Known rows, with every way that one mark hangs from another
{K_281 K_488 {K_783 {K_795 K_590}}}: [ 1.03  3.49  0.55  4.44  1.81  1.96 -1.38 -3.06  1.87 -1.48 -0.46 -2.62
 -1.92 -1.66  1.44  2.33  0.62  2.61  0.75]
{K_165 {K_795 K_590}}: [ 0.45 -2.04  3.55  0.78  2.91 -1.69 -0.55 -0.93 -0.19  0.36  2.04 -1.98
  0.09 -1.41  2.57 -0.99 -5.02  0.40 -1.18]
{K_281 K_590 K_795}: [-1.51  2.28  2.48  2.89 -0.13  2.75  2.17 -0.37 -3.38 -1.31 -0.40  1.10
  1.50 -4.35  1.67  1.94 -1.14  2.22  2.77]
{K_783 K_488 {K_795 K_165}}: [-0.17 -0.23 -0.44 -3.36 -0.58 -0.18 -2.87  3.22  1.04  2.36  1.48  0.74
  1.47  0.67  0.20 -1.77  0.69 -0.84  3.13]
{K_281 K_590 {K_783 {K_165 K_795}}}: [-4.01  5.20  0.62  2.91 -1.00 -0.83  4.85 -3.10  1.09 -1.98  0.48  0.66
 -4.65 -5.38  3.04  2.34 -5.02 -0.91 -3.00]
{K_783 {K_795 K_488}}: [-2.37 -2.62 -1.92 -0.72  1.22 -1.44 -2.41  2.89  0.92  2.88 -0.78  0.92
 -0.31  0.20 -1.39 -0.59  1.24 -0.75  2.17]
{K_590 K_783}: [-0.80 -0.27  2.76 -1.57 -2.43 -0.23 -0.12 -0.67 -4.19 -2.59  0.44 -0.96
  0.88  0.18 -2.90  0.72  2.66  0.38 -2.01]
{K_795 K_165 K_488 {K_590 K_783}}: [ 4.05 -3.87  0.19 -0.36  2.02  1.08  1.05  0.08 -1.60 -1.18  0.16 -2.89
  2.78  1.62 -3.83 -3.21  1.46  2.24 -3.69]
{K_783 {K_165 {K_795 K_590}} K_488}: [ 2.32 -0.56  0.55  0.79  1.44 -1.46  0.08 -1.88  2.27  0.83  0.17  0.46
 -0.50  0.84  4.91 -0.01 -5.01 -1.99 -0.07]
{K_281 K_488}: [ 0.05  0.33  2.71  1.92  0.13 -0.90 -1.14 -2.09 -1.09 -2.28 -0.87 -3.06
  1.50 -2.46  0.41  1.93  1.86 -1.58 -0.13]
{K_281 K_590 K_783}: [-1.95  3.22  1.46  3.40 -1.14  1.54  1.77 -3.74 -2.31 -4.23 -0.53 -0.82
 -2.15 -4.32  1.22  2.69 -1.20  2.86 -1.64]
{K_590 {K_783 K_165 K_488}}: [ 0.94  1.24 -0.03 -1.74 -3.69  0.09  0.63 -1.82 -1.51 -2.20 -1.34  1.58
  0.40  2.42 -0.74  1.76  2.82 -2.14 -0.78]
{K_783 {K_795 K_165}}: [-2.20  0.10  0.83 -3.92 -0.78 -1.11 -0.29  4.38  1.07  3.76  2.67  0.22
  0.99 -1.05 -0.62 -2.19  0.69 -0.49  1.34]
{K_281 K_783}: [-2.28  0.95  1.07  1.40 -1.42  0.14  0.64 -2.00 -1.05 -3.45  1.38 -0.92
  0.33 -0.91 -0.33  2.40 -0.73  0.78 -2.52]
{K_783 K_165}: [-1.50  0.92  1.02 -1.39 -2.40 -1.95  2.72  0.46  0.71  1.70  0.18  1.64
  0.45 -0.19  1.79  1.22  0.11 -2.72 -1.08]
{K_783 K_165 K_488 {K_795 K_590}}: [ 2.50  1.28 -1.58 -0.40  0.10  0.22 -1.52  0.39  3.03  3.64 -1.09  2.69
 -0.94  2.42  4.40  0.47 -0.29  0.21  3.31]
{K_783 {K_795 K_165 K_488 K_590}}: [ 1.92 -3.13 -1.59 -0.76  3.52  0.11 -0.81  3.72  2.44  4.33  0.92 -1.00
  1.22  0.65 -0.62 -3.76 -0.35  1.78  0.81]
{K_590 {K_783 K_488 K_795}}: [-0.25  0.58  0.01 -2.27 -2.30  0.65 -4.25  0.39 -2.16 -1.06 -0.61  1.01
 -0.83  2.00 -1.82  0.82  3.52  0.28  2.84]

Rows
[ 4.07  1.79  3.02  2.69  1.24  4.40  2.88 -1.43 -2.59 -3.55  0.51 -3.87
  4.91 -0.66 -2.38 -0.13  2.53  2.17 -0.05] : {K_281 K_488 {K_795 K_165 {K_590 K_783}}}
[ 3.13 -1.84 -1.30  0.59  0.35  0.44  2.40 -1.42  0.11 -0.32 -2.20  0.04
  0.37  2.62 -1.43 -0.45  1.80  0.34 -3.17] : {K_795 K_488 {K_590 {K_783 K_165}}}
[-2.44 -1.50 -1.19 -0.80 -0.22 -2.80  2.48 -0.13  0.20 -0.38 -0.47  0.40
 -1.39  0.32 -2.63 -0.52 -0.66 -4.02 -3.46] : {K_590 {K_783 {K_165 {K_795 K_488}}}}
[-2.08  0.32 -2.92 -2.16 -1.86 -1.01  0.94  2.31  0.94  2.44 -1.74  2.49
 -1.93  1.92 -3.12 -0.11  3.93 -2.10 -0.15] : {K_590 {K_783 K_165 {K_795 K_488}}}
[-3.06 -2.48 -1.41  0.11  1.18 -3.77  2.06  0.99  2.50  1.90  0.05  0.72
 -0.49 -0.90  0.58 -0.64 -3.10 -4.95 -1.95] : {K_783 {K_165 {K_795 K_488}}}
[ 3.43 -0.82  0.05 -1.74  1.56  1.10 -2.76  2.13  1.68  2.67  1.26 -0.48
  1.50  1.36  1.95 -2.71 -0.78  1.96  3.00] : {K_783 K_488 {K_795 K_165 K_590}}
[ 0.95 -5.26  0.45  2.26  4.90 -1.79 -0.99 -0.38  0.83  0.43  0.31 -2.24
  0.40 -0.61  0.79 -1.94 -4.48  0.11 -1.54] : {K_165 {K_795 K_488 K_590}}
[-0.73  2.62 -1.59 -2.83 -3.78  0.10 -1.08  0.64  0.14  0.91 -1.26  3.05
 -1.57  2.68 -0.49  1.25  3.63 -1.85  2.23] : {K_590 {K_783 K_165 K_488 K_795}}
[ 3.47 -0.77  3.03 -2.03 -0.24  1.22  1.69 -0.17 -2.47 -1.19  1.89 -2.76
  2.27  0.67 -2.07 -2.31  0.97  2.77 -3.19] : {K_795 K_165 {K_590 K_783}}
[ 3.60 -4.80 -0.11  0.15  3.50  0.00  0.71  1.07  0.69  1.33  0.60 -2.51
  3.41  0.67 -0.66 -3.45 -1.21  1.45 -2.19] : {K_795 K_165 K_488 K_590}
[-0.51  2.49 -1.88  1.46 -2.57  0.31  1.26 -3.01  1.24 -2.88 -0.44  1.80
 -0.23  1.45  1.90  3.28 -0.79 -1.86 -1.05] : {K_281 {K_783 K_165 K_488}}
[ 2.75 -1.02  0.07  0.07  1.41  0.87 -4.61  0.26  0.70  1.65 -0.39  0.52
 -0.09  1.66  2.95 -0.23 -0.35  2.18  3.86] : {K_783 K_488 {K_795 K_590}}
[-3.45 -0.46 -3.13  1.56  0.79 -0.07 -1.38  0.87  1.34 -0.16 -0.28  0.44
 -1.69  0.34 -2.05  1.03  0.58  0.47  0.27] : {K_281 {K_783 {K_795 K_488}}}
[-3.39  2.52 -0.50 -1.71 -1.07  0.31  0.89  2.28  1.43  0.67  3.26 -0.29
 -0.53 -1.07 -1.27 -0.47 -0.11  0.53 -0.42] : {K_281 {K_783 {K_795 K_165}}}
[-1.82  2.62 -2.48 -0.09 -1.58  0.42  1.80  0.77 -0.02  1.61 -3.45  2.59
 -4.11 -1.95 -1.56  0.20  3.39  0.43  0.65] : {K_281 {K_590 {K_783 K_165 {K_795 K_488}}}}
[ 1.40 -3.33 -1.54  0.90  3.47 -0.25 -2.43  1.82  1.53  3.28 -0.92 -0.11
 -0.24  1.05  0.36 -1.36  0.05  2.01  1.90] : {K_783 {K_795 K_488 K_590}}
[-1.34  1.85 -1.89 -2.09 -2.16 -1.00 -1.36  1.67  2.40  3.12 -0.71  3.55
 -0.96  1.50  2.75  1.33  1.03 -2.65  3.57] : {K_783 K_165 K_488 K_795}
[ 1.58 -4.07  0.84  1.51  3.32 -0.93 -0.61 -1.25 -1.74 -1.80 -0.22 -2.59
 -0.36  0.35 -2.50 -1.89 -1.93  0.81 -2.97] : {K_165 {K_795 K_488 {K_590 K_783}}}
[ 0.05  0.65 -0.10 -4.18 -2.37  0.97 -2.37  2.22 -1.15 -0.13  1.06  0.09
  0.57  1.64 -2.83 -1.68  3.34  0.14  1.80] : {K_590 {K_783 K_488 {K_795 K_165}}}
[-0.62  3.86 -0.17  5.95 -0.56  4.96  1.05 -3.85 -2.81 -5.94 -1.17  1.23
  0.67 -2.63  1.78  3.97 -1.96  3.25  2.92] : {K_281 K_590 {K_783 K_488} K_795}
[-0.91  0.92  0.51 -1.56 -2.19 -1.70  0.37 -1.63 -0.66 -2.02 -0.04  1.14
 -1.01  0.88 -0.03  0.87 -0.92 -4.12 -1.12] : {K_590 {K_783 {K_165 K_795} K_488}}
